Every row comes from one small tree of marks. The marks that hang from a mark follow it in brackets, in alphabetical order. Every link used is in the known rows. Which tree was each row made from?
Known rows
papap(dirurud gitif): [ 20  10  -5  25  25  31 -46   2  -4   4 -27  -4  10 -26 -11  10  37  16
 -11]
gitif(papap): [  3   4  13  -2  16 -24 -52  11   4  -2  -1  23 -52  -2 -12  41  28   1
  -5]
vimi(gitif(borut(dirurud) papap porafo tesurut)): [-20  -8  34 -12  25   1  -3 -41  -2  -9   0  12  30 -28  11  57  32   1
 -13]
nase(borut papap(gitif(porafo tesurut))): [ 11  -1 -16  32  36 -28 -31 -20   9  -4   0 -21 -58   8  -3  47  32   1
 -17]
tesurut(gitif(borut)): [  7   4  18  -4  11 -14 -44  -6   2  -1 -25  20 -24 -22  -5  45  36   9
  -7]
voraf(borut(dirurud)): [  8  23  17   3  32  -1 -43   3  -3   2 -10  11   9 -12 -18  31  36  15
  -5]
borut(dirurud gitif(papap)): [ -8   9  23  -2  -6  24 -49  28 -11  -4   2  -1  36 -21   8  37  29  24
   3]
papap(gitif): [ 11  11  -7  12  18   0 -52   0  -4   2 -26   0 -18 -19 -13  31  40  11
  -2]
papap(dirurud gitif(borut tesurut)): [ 16   1  18  29  41  18 -10 -44   1   0 -27   1  23 -24  -4  16  37  11
 -22]
gitif(borut(dirurud) papap): [ -2  -3  35   0  29  -3 -37   6   2  -8   1  31 -20  -8  -5  42  26   7
  -8]
nase(papap): [  9  12 -23  15   3 -36 -63  21   3   3   0  -2 -57   4 -21  51  26   1
  -5]
borut(dirurud gitif(papap porafo tesurut)): [-20   4  39  -8  -4  22  -9  -7  -9  -8   6 -12  77 -11  12  42  27  22
  -3]
voraf(borut(dirurud gitif(papap porafo tesurut))): [-15  15  48  -8  33  11  -1 -22  -2  -6   7  -4  62 -10   6  34  33  19
  -5]
porafo(gitif): [  1   5  -3  -1  16 -18 -50  -4  10   0 -10  14 -32 -24  -9  42  33   0
   6]
vimi(gitif(borut porafo)): [-13  -2   1 -10  24  -9 -26 -23   1  -4 -20  16  -5 -36  -4  57  41   2
  -9]
nase(borut(gitif(tesurut)) papap(dirurud)): [ 17   2 -17  42  22 -16 -40  -6   5   2   4 -21 -40  -3   6  36  29   8
 -22]
vimi(gitif(papap)): [ -4   3   0  -8  13 -13 -56  -1  -4  -1  -6  17 -38 -33   2  52  35  -2
  -3]
borut(dirurud gitif(porafo)): [-13  11  12  -5 -11  32 -35  22 -11  -4 -10 -13  73 -21   0  39  33  29
   3]

Write each row's tree
[ -2   6  15   5   9  12 -42  14  -2  -1  -3   4   6 -21   6  27  31  16
  -5] | borut(gitif(papap(dirurud)))
[-16  -8  42 -11  32   7 -13   0   7 -13   4  25  11  -2  -6  45  26   9
  -8] | gitif(borut(dirurud) papap porafo)
[ -9  -8  42  -1  34 -11 -12 -37  12  -9   7  21  -2 -18   9  45  25  -3
  -3] | porafo(gitif(borut(dirurud) papap tesurut))
[  9   5 -10  33   7 -15 -48   5  -2  -2   8 -24 -24  -1   7  50  27  12
 -13] | nase(borut(dirurud gitif(tesurut)) papap)
[ -4  -6  42 -11  27  13 -17  -7   9  -7  -9  21   5 -16   4  34  29   9
 -12] | tesurut(gitif(borut papap(dirurud) porafo))
[ -4 -11  38   6  45 -11  -6 -46  17  -7   3  23 -15 -19   7  34  26  -7
 -10] | porafo(gitif(borut papap(dirurud) tesurut))
[ 10   4  24  -4   8   9 -50  13   1   1 -10  14 -15 -20   1  29  29   9
  -7] | tesurut(gitif(papap(dirurud)))
[ -9   3  -1  -8   7 -16 -20 -39  -4  -1 -17  -1  17 -29  -3  57  38   1
 -10] | vimi(gitif(porafo tesurut))
[ -4   0  24 -14  14  -7 -24 -10   6  -5 -23  16   2 -17  -5  48  36  10
  -7] | tesurut(gitif(borut porafo))
[ -4   0  28   9  30  15   0 -40  -2  -7 -20  -4  50 -15  -4  37  36  14
 -11] | papap(gitif(borut(dirurud) porafo tesurut))
[-16 -12  48  -8  40 -31  17 -52  13 -12   2  24  -5   9  -4  51  27  -3
 -18] | gitif(borut papap porafo tesurut)
[  1  -6  15  16  32  -7 -17 -20   7  -6  -2  -2 -16  -6  10  34  34  10
 -20] | nase(borut(gitif(papap(dirurud) porafo tesurut)))
[  9   7   1  15  28  39 -27  -2  -1   0 -25  -8  34 -21 -11  13  38  18
 -11] | papap(dirurud gitif(porafo))
[-19 -10  28 -12  32 -19   0 -52   4  -9  -3  17   0 -26   8  60  35  -5
 -14] | vimi(gitif(borut papap porafo tesurut))
